In the rows, 128 means zero.
Known rows, with every way that one mark hangs from another
risot(pata(runa sinifu(degap))): [120 163 144 114 122 120 116 121  93 143 189 132 124 108 110  69 174 153
 134 126 152 112 142 115 107 134  93 114 129 156 197 116 156 160 146  86
 134 117 111 153  53 132 151 104 132 146 160 130]
bitov(pata(pepup risot) sinifu(degap koro(runa))): [116 138 115 110 136  89 107  94 172 147  99 147  89  92 128 108 103 158
 105 112 144  93  79 131 142 184 110 118 170 146 147 124  88  68 167 104
  99 139  96 134 149 131 121 170 145 105 144 153]
degap(bitov(pata) pepup(koro(runa))): [123 155 138 136 133 128 116  78 221 134  48 121 127 139  98 105 110 107
 126 118 164 172  82 147 100 148 101 130 205 134 167 144  71 106 157 163
 144 104 149 122 192 105 108 200 165 179 130  77]
pepup(degap runa(bitov koro) sinifu): [ 61 143 119 163 139 107  92 112 149 181 162 117 107 129 119 113 132 191
 151 113 132 141 152  40 201 164  85  97 144 138 131 183 114 122  95 154
 128  99  30 162 114  97 109 168 188 102 158 182]
bitov(degap): [128 124 113 108 137 110  99 145 125 140 111 113 115 127 123 124 100 128
 116 146 142  97 121 136 127 138 155 155 126 158 100 130 117 141 134 147
 117 118  72 168 135 108 129  89 144 117 105 159]
koro(pepup runa(bitov(pata) sinifu)): [115 112  92 136 141 163 131 149 156 128  45 111  99 121 141 134 121 173
 110 111 139 103 115  98 113 130  67 138 179 182 124 133 106  90 132 130
 123 110 128 138 112 121  92 178 134 104 180 155]
risot(pata(degap(bitov) koro runa sinifu)): [133 164 145 127 100  71 126 105  84 193 201 134 122 134 111  46 206 148
 133 134 149 145 138 138 115 128 113 127 124 127 194 104 125 139 141 107
 155 107 108 142  43 136 146 112 142 198 175 104]
risot(pata(degap(sinifu) pepup(runa(koro(bitov))))): [128 166 107 135 129  92 146 123 133 158 161 129 105 144 108 108 176 175
 124 117 129  98 122  97 135 137 136 128  91 146 164 166  97 138 144 113
 143  97 102 174  77 130 146 110 148 171 213  99]
pata(koro risot runa(bitov) sinifu): [136 144 170 110 142  89 104  98  60 181 157  95 122  99  99  39 180 153
 126 111 108 163 125 155 163 139  44  95 159 115 185  91 100 117 156  94
 176 110 118 108  41 134 141 159 136 143 203 126]
degap(bitov(pata(pepup))): [103 143 134 132  99 117 142  89 163 157 100 140 114 147 117 131 104 151
 132 123 144 140 104 157 115 152 147 125 153 140 135 127  77  82 132 153
 119 103 120 118 180 116 127 150 167 149 144  77]
pata(koro risot runa(degap pepup(bitov)) sinifu): [128 142 142 132 143  67  94  91  61 209 144  51 109 107  93  37 185 164
 116 114 121 144 112 159 185 140  72  68 175 124 179 118 124 147 168 120
 203  96 114 104  76 116 158 125 157 160 198 138]
risot(pata(degap(bitov sinifu) pepup(koro runa))): [123 177 112 127 116  85 142 111 149 162 148 134 106 157 106 113 183 156
 123 117 132 110 118  95 130 150 134 135 114 124 161 158  74 140 143 127
 154 108 111 161  86 122 163 119 157 200 193  89]
risot(pata): [136 136 105 115 103 119 126 141 117 109 157 140 128 118 129 117 141 134
 125 122 151 120 136 135 121 112 133 140 131 144 155 116 138 144 139 110
 149 127 122 173 102 123 143 110 134 143 177 102]
degap(bitov pepup sinifu(koro)): [123 142 180 190 134 124  90  72 155 145 117 129 166 183  68 108 158 150
 139 141 151 185  52 119 100 174  96 122 155 163 197 144  65 108 153 193
 171 111 144  64 187 142 106 182 144 162 144  85]
runa(bitov degap(pepup) pata(risot sinifu(koro))): [103 138 165 165 194 104  47  99 105 146  96  90 137  99 159 108 151 187
  94  82 157 140  87 174 216 164  75 100 160 189 168 114 102  98 135 133
  99  57  96 170 146  69 124 179 138 107 165 117]
risot(pata(runa(bitov pepup))): [111 146 108 112 128 126 117 124 109 122 133 129 103 124 118  91 118 169
 135 120 155 134 115 113 141 109 103 104 148 165 194 113 132 153 140 120
 161 109  99 145  85 120 132 104 153 138 188 102]
bitov(sinifu): [ 99 116 125 140 125  89 110  96 118 154 113 139 118 108 129 106 119 127
 118 124 136 127 116 117 106 157 105 120 119 103 112 133 122 126 126 135
 112 145 105 100 121 161 109 114 159 111 105 140]
risot(pata(runa)): [127 140 117 111 112 118 135 131 113 121 157 138 115 113 112 104 133 140
 136 124 162 131 142 125 111 119 116 126 148 143 181 120 141 162 144 107
 166 130 122 160  74 140 154  96 140 139 181 118]
koro(degap): [132 136 158 114 101 147 143 125 133 130 153 106 128 143 156 154 139 115
 146 124 130 102 142 114 151 157 140 121 128 124 108 123 132 112 115 136
 139  91 129 179 105 131 117 117 134 130 139 150]
pata(risot sinifu): [138 135 144 143 133  99 144 120  79 140 148  94 144 118 128  96 172 121
 118 117 106 118 131 140 147 118  80 110 109 109 149 103 128 133 158  81
 140 135 142 139 116 129 126 133 110 123 165 131]
degap(bitov(pata(koro runa(pepup))) sinifu): [101 139 162 159  64 117 119  66 150 194 110 140 140 150  93  96 145 183
 146 136 128 150  98 118  94 169  92 104 161 169 140 160  55  99 128 178
 160  71 108  82 150 134 111 151 184 177 161  93]
bitov(degap(pepup(koro(runa)) sinifu)): [137 137 125 129 151 115  85 121 161 141  79  94 126 131  87 104 130 124
 114 132 136 103 100 109 113 160 107 161 145 163 127 173  80 153 152 159
 138 102  95 156 134 116 114 124 152 149 116 151]
sinifu(degap): [140 147 147 105 153 159 103 112 155 113 152 139 118 130 135 130 146 139
 115 142 118 100 114 123 123 150 143 109 134 156 149 121 136 121 125 135
  89 120  98 137 126 115 151 130 124 121  93 164]
pepup(bitov(pata) degap(sinifu(koro(runa)))): [ 62 116  99 174  70 129  97 152 150 221 174  93 145 147 114 106  99 196
 127 111 135 106 147  60 155 145  89 138 180 183 127 171 122 102 137 163
 147  62 139 130 119  94 104 134 125 143 155 169]
pepup(koro): [131 137 120 105 123 127 106 117 167 120  91 121 112 110 128 142 140  93
 116 104 135 121 124 122 145 153 107 124 146  97 100 147 121 143 138 133
 137 126 141 140 118 128 129 147 145 168 110 119]
koro(bitov(sinifu) degap pata pepup(runa)): [117 134 152 100 107 190 179 123 142 204  90  46 118 167 139 188 145  79
 137 142 153  99 135  89 103 203 103 101 130 150  80 168 109 144  99 148
 128  67 131 173  41 158 129  94 152 129 217 167]
sinifu(degap(bitov) koro(pepup runa(pata))): [107 149 153 118 164 166 109 123 197 128 110 137 123 166 138 155 156 149
 113 147 171 110  73 112 124 183 139  89 209 206 162 109 118  93 123 177
 123 130 104  96 143 108 121 174  99 126 116 159]
pepup(degap koro runa(bitov pata) sinifu): [ 45 166 109 141 131 127  85 115 200 215 122 107 113 115 159 129 137 155
 135  85 142 120 170  38 215 196  61 113 173 131 108 186  90 134  79 146
 106  78  46 164  83  83 130 176 177 148 139 162]
risot(pata(koro sinifu(degap(bitov)))): [142 161 144 106  98 107  90 117 104 154 197 139 140 120 114  66 206 147
 124 123 138 125 129 154 116 144 119 126 136 147 167  99 127 123 136 112
 137 106 104 145  79 113 147 142 137 180 166  98]
runa(bitov(pata(degap)) pepup sinifu(koro)): [126 126  91 177 139 137  38 109 126 141  77 152  83 121 169 108  99 233
 118 114 129 131  53 103 200 150  84 108 113 189 138  87 101  68 143 140
  87  68  65 122 173  98  66 186 164 119 131 109]
pepup(koro(bitov(degap) runa(pata(risot))) sinifu): [100 154  96 100 127 154 149 106 234 170  80  72  98  86 160 168 134  94
 107  88 175  72 152  88 148 196  78 112 168 165  90 164 129 113 114 141
 126 111  73 181 105 101  96 130 158 129 138 145]
bitov(sinifu(koro(degap))): [103 119 148 136 115  95  90 107 121 152 134 141 121 122 137 125 126 122
 129 124 157 128 101 104 133 188 112 115 129 116 110 118 133 108 129 145
 134 140 110 110 116 159  95 128 143 112 109 152]
sinifu(koro(bitov degap pata(risot))): [159 129 168 105 104 179 140 139 136 131 151  87 128 146 150 204 142 100
 135 129 170 121 117 132 167 188 129  99 140 158 116 101 142 107 141 145
 157  97 133 171 107 127 117 124 100 116 183 139]
pata(degap): [142 137 123 144 141 101 147 125 122 154 153 131 116 150 151 116 151 128
 119 146 118 120 126 114 140 110 150 141  86 118 141 132 128 120 126 118
  98 120 122 154 111 126 128 109 119 152 111 152]
bitov(degap(pepup(runa(pata))) sinifu(koro)): [ 98 136 118 138 180  63  38 110 138 179  75 131 124 118  98  77  89 133
 117 146 170 137  69 116 122 190 122 148 148 156 128 138  85 147 141 158
 121 134  59 120 140 130 110 129 160 112  96 157]
runa(koro pepup(degap(bitov(pata(risot))))): [110 106 107 173 117  93 111  85 151 123  95 105  81 149 135 125 107 182
 127 128 125 124  81 132 207 119 133  55 161 126 127 147 107 129 153 184
 136  86  56 143 215 136  80 143 199 126 151 116]
koro(bitov(sinifu) runa): [ 75 137 136 120 141 162 163 140 186 161  98 104 112 123 136 145 118 133
 108 111 166 107 134  91  73 157  74  88 153 166 112 145 148 108 124 165
 151 121  99  82  93 122  79  94 119  96 138 149]
degap(pepup sinifu): [145 134 148 176 142 128 108  91 137 138 117 107 161 145  81  86 156 142
 134 126 110 147  93 108 108 139  81 146 124 150 184 169  80 137 151 137
 137 106 154 108 142 152 119 162 139 153 155 112]
runa(pata): [109 136 124 145 127 127 130 112 150 154 109 130 136 112 173 135 126 146
 124 111 129 103 140 140 149 146 132 119 147 157 107 128 108 124 105 128
  88  92 111 147 125 131 120 138 126 125 133 107]

Rows
[151 171 160 136 154  33 176  63  79 234 180  83  81 155  90  45 221 155
 119 123 103 139 114 168 169 152 114 106 130  65 216 101  59 105 173  98
 151 120 116 102  51 170 176 133 148 195 203 102] => pata(degap(bitov) koro pepup risot runa sinifu)
[117 127 132 113 141 153  86 161 145 145 125 122 126 135 121 154 104 128
 118 134 182 129  95 130 142 169 131 123 130 183 123 116 142 111 137 160
 150 123 102 115 131 107 106 117 108 118 124 137] => sinifu(koro(bitov(degap)))
[179 134 146  89 107 114 157 134 145 122 143  91 121 127 143 131 175 107
 122 117 109 115 142 154 163 139 125 112 194 108 119  99  98  94 146 131
 206 114 122 169  88 122 135 155 117 137 209 152] => pata(koro(degap runa) risot)
[132 163 142 148 149 138  97  99 193 157  66  97 157 132  73  99 147 123
 127 111 118 151  92  89 108 163  48 126 144 152 157 200  53 149 158 139
 173  87 153 121 125 119 132 183 154 182 186 111] => degap(pepup(koro(bitov(pata(risot))) runa) sinifu)
[103 126 104 137 154 179 214 155 196 174  64  58 116 157 166 171 143 130
  91 120 146  69 132 100 107 128  86 102 164 202 129 163 110 111 124 144
 131  95 134 138  80 133 101 109  95 123 214 154] => koro(bitov pepup runa(pata(degap(sinifu) risot)))
[111 119 134 122  73 207 165 139 170 185  92  61 135 156 145 173 122 119
 131 121 144  70 128 100 111 173  88 128 121 199  98 180 104  86 114 143
 126  45 160 182  88 144  96 118 145 152 216 148] => koro(bitov(pata) degap(sinifu) pepup)
[131 145 155 151 109 144 122  97 139 160 148  76 153 158 112 115 145 131
 147 118 112 113 120  87 133 165 107 133 138 151 144 153 105 112 131 152
 155  64 165 163 107 137 111 136 140 150 166 135] => koro(degap(pepup(bitov) sinifu))
[140 140  86 111  90  92 126 127 125 163 196 113  97 119 115  98 167 151
 128  99 143 110 152 143 175 145 144 160 147 113 176 128 105 111 137 108
 136 122  89 170  79 140 165 133 162 170 208  94] => risot(pata(koro pepup(degap sinifu)))
[116 128 117  92 120 120  56 133 128 158  91 136 114 105 127  92  80 168
 119 121 133 129 104 151 154 139 118 155 146 187 107 121  83  78 119 137
  94  68  67 175 128  67 107 155 166 129 139 126] => runa(bitov(degap pata(koro)))
[112 123 120 110 106 206 182 128 171 178 118  40 114 156 155 184 131  83
 134 123 165  79 139  96 136 179 107 119 119 171 119 157 144  89  98 141
 123  91 137 180  80 150 102 106 148 128 199 158] => koro(bitov degap pepup(sinifu))
[147 143 126 123 166 149 101 106 186 125  76  93 123 125 103 114 120  85
 113 110 148 152  96 142 127 143  96 132 149 122 169 149 107 140 157 141
 133 115 157 125 138 132 125 163 143 166 135  96] => degap(pepup(koro(bitov)))
[120 141 113 119 122  90 138  92 131 223 185  86  65 122  89  81 158 162
 142 102 135 128 159 129 194 182 119 140 175  85 196 151  86 107 133 125
 136 125  78 108  49 179 174 142 178 160 185 132] => pata(koro pepup(degap sinifu) runa)
[138  99 177 151 130 107  73  68  95  97  99 100  98  96 120 173 178 198
 106  98 134 121  97 145 192 175  95  67 133 168  94 179 111 119 132 177
 127  48  66 219 150 103 117 149 202  90 188 150] => runa(bitov degap(sinifu) koro(pata(risot)))
[125 123 148 125 116 145 117 137 137 135 124 113 132 172 130 165 135 111
 140 142 172 134  86 119 153 174 142 121 159 147 134 112 122  98 130 162
 164 127 152 129 132 140 109 154 117 144 154 138] => sinifu(koro(degap(bitov) pepup))
[127 104  97 158 157 135 149 141 162 124  44  82  94 111 169 176 163 160
  85 104 152  71 135 135 138 148  96 115 198 168 108 142 117 124 136 144
 140 113 116 169 122 136 136 143 134  93 188 177] => koro(pepup runa(degap pata(risot) sinifu))
[ 83 113 159 182  88 132 111 132 134 169 182 124 137 186 120 150 148 170
 129 134 147 133 131  96 149 164 110 116 149 136 141 147 101 119 130 197
 150 102  95  91 144 139 119 119 138 138 127 153] => pepup(degap(bitov sinifu(koro)))
[ 94 115 148 130 103  96  71  62 136 128  86 145  94  85 148 116  93 179
 133  92 134 119  90 118 171 175  94  85 133 149  79 145 110  65 118 147
  91  57  75 201 140 128  49 175 213  96 148 130] => runa(bitov(pata sinifu) koro(degap))
[119 156 135 133 115  95 114  97  89 150 173 103 124 105  94  61 159 153
 145 110 155 126 132 113 126 134  89 110 142 146 188 128 155 159 156 100
 164  97 137 178  64 145 122 123 155 150 193 108] => risot(pata(runa(koro(degap(pepup(bitov)))) sinifu))
[138 110 111 185 151 123  31 119 114 116  88 120  81 114 153 156 153 207
 105 115 163 115  76 137 195 179 118  89 132 160 120 115 143 124 154 178
 148 102  65 113 192 113 122 136 172 108 112 145] => runa(degap pepup sinifu(koro))
[107 141 135  97 148 136  98 134 180 112  73 110 100 104 134 152 148 126
 103  89 154 116 126 107 151 160  83 108 178 131 101 158 127 127 131 157
 154 107 114 148 111  79 118 152 144 147 115 147] => pepup(koro(runa(bitov degap)))
[ 98 145 155 153 141  82 159  73 123 191 142 139  91 158 124  95 135 140
 127 157 149 149 118 104  96 144 121 102 123 107 171 131 115 134 131 153
 126 130 101 100  89 164 132  81 161 145 104 156] => pata(degap(bitov(sinifu)) runa)
[108 123  72 125 136 148 133 104 147 181 119  71 121 139 112 116 126 119
 120 135 134  97 117  87 128 145 120 134 152 167 153 154 137 111 111 122
 105 132 148 144 110 133 139 141 146 134 159 159] => koro(pepup(bitov sinifu(degap)))
[154 123 148 143 102 153 153  69 143 121  96  58  94 144 145 176 154 151
 137 122 115  88  88 114 190 167 116  32 121 158  92 158 117 134 141 173
 144  44  80 188 151 151  68 118 183 119 210 111] => runa(koro(bitov degap(sinifu) pata(risot)) pepup)
[180 116 131 110 105 125 158 122 151 129 104  80 107 146 141 152 184 110
 110 123 120 113 124 163 145 155 118 111 207 110 117  91  79  88 152 153
 208 118 131 156 100 155 139 166 141 138 229 146] => pata(koro(degap(bitov) pepup runa(sinifu)) risot)
[165 150 103 116 116 107 121 121 137 161 178 116 121 128 126  81 171 120
 118 126 152 137 127 149 131 120 137 154 116 144 189 120 123 116 137 111
 132 111 109 177  79 125 141 127 143 183 193  96] => risot(pata(degap(pepup(sinifu)) koro(bitov)))
[120 172 156 126 169 114  97 110 106 171 177 113 111 134  98  86 191 172
 127 108 125  97  91 120 169 188 118 120 106 140 180 115 121  98 151  93
  84 124 116  93 104 128 137 166 105 149 121 113] => pata(pepup sinifu(degap koro))
[109 181 104 139 178  83 156  98 139 205 149 111  87 154 121  98 158 174
 136 118 108 115 118  69 182 154 139 143  83 121 170 160  79  94 110  99
  87 117  82 147  88 107 146 147 151 153 163 130] => pata(degap pepup(runa(bitov) sinifu))
[125 143 162 118 125 143 124 157 152 120 149 123 133 145 142 155 146 132
 147 124 165 122 117  89 155 171 125 115 170 155 127 111 146  99 132 149
 179 124 129 137 112 109  90 154  85 123 137 160] => sinifu(koro(degap runa))
[127 125 142 125 155 116  31 109 131 140  82 118 118  96 116  91 113 177
 108 100 155 168  89 184 173 143 103 142 165 178 159 146  95  77 130 148
 109  57  98 172 156  55 137 187 180 138 153 125] => runa(bitov(pata(koro)) degap(pepup))
[128 156 120 149 147 127  94 143 149 159 111 152 126 123 130 133 135 167
 126 131 130 141 116  94 126 162 100 114 123 152 116 124 102 124 142 126
 164 116 106 128 117 108 141 158 129 124 165 149] => pepup(runa(sinifu(koro(bitov(pata(degap risot))))))
[123 174 126 114 142 119 123 101 175 158  92 113  83 139 112 153 157 147
 129  93 119 107 120 102 159 206 127 117 144  88 107 147  62 123 140 143
 155 103 118 132 105 138 162 160 169 163 161  99] => pata(pepup(koro(degap(bitov)) runa(sinifu)))
[149 142 158 152  94  82 122  88 128 203 171 139 134 172 121  93 208 149
 124 148 104 146 112 133 122 152 142 133 113 122 132 139  71  92 118 170
 136  91 102 107 105 136 129 142 147 203 140 119] => pata(degap(bitov sinifu) koro)
[139 135 137 129 171  99 163 104 101 139 135 111  86 141 141 108 124 145
 111 141 119 139 121 117 164 101  99  99 127 121 196 107 110 128 154 107
 141 125 112 163  73 135 151  99 132 116 173 170] => pata(degap risot runa(bitov))
[105 138 135 137 108 115 108 122 110 188 116 131 132  98 108  67 117 152
 148 125 158 137 117 121 128 144  75 137 142 162 158 141 127 113 146  78
 114 107 150 130 105 129 107 167 130 153 149 135] => bitov(pata(runa sinifu(koro(pepup))))
[123 120 117 126 151 138 125 167 146 124 102 117 127 148 114 141 138 127
 126 135 169 134  93 100 137 141 112 129 177 162 147 128 136 116 142 136
 167 157 150 101 121 124 103 168  87 128 153 154] => sinifu(koro(pepup runa))
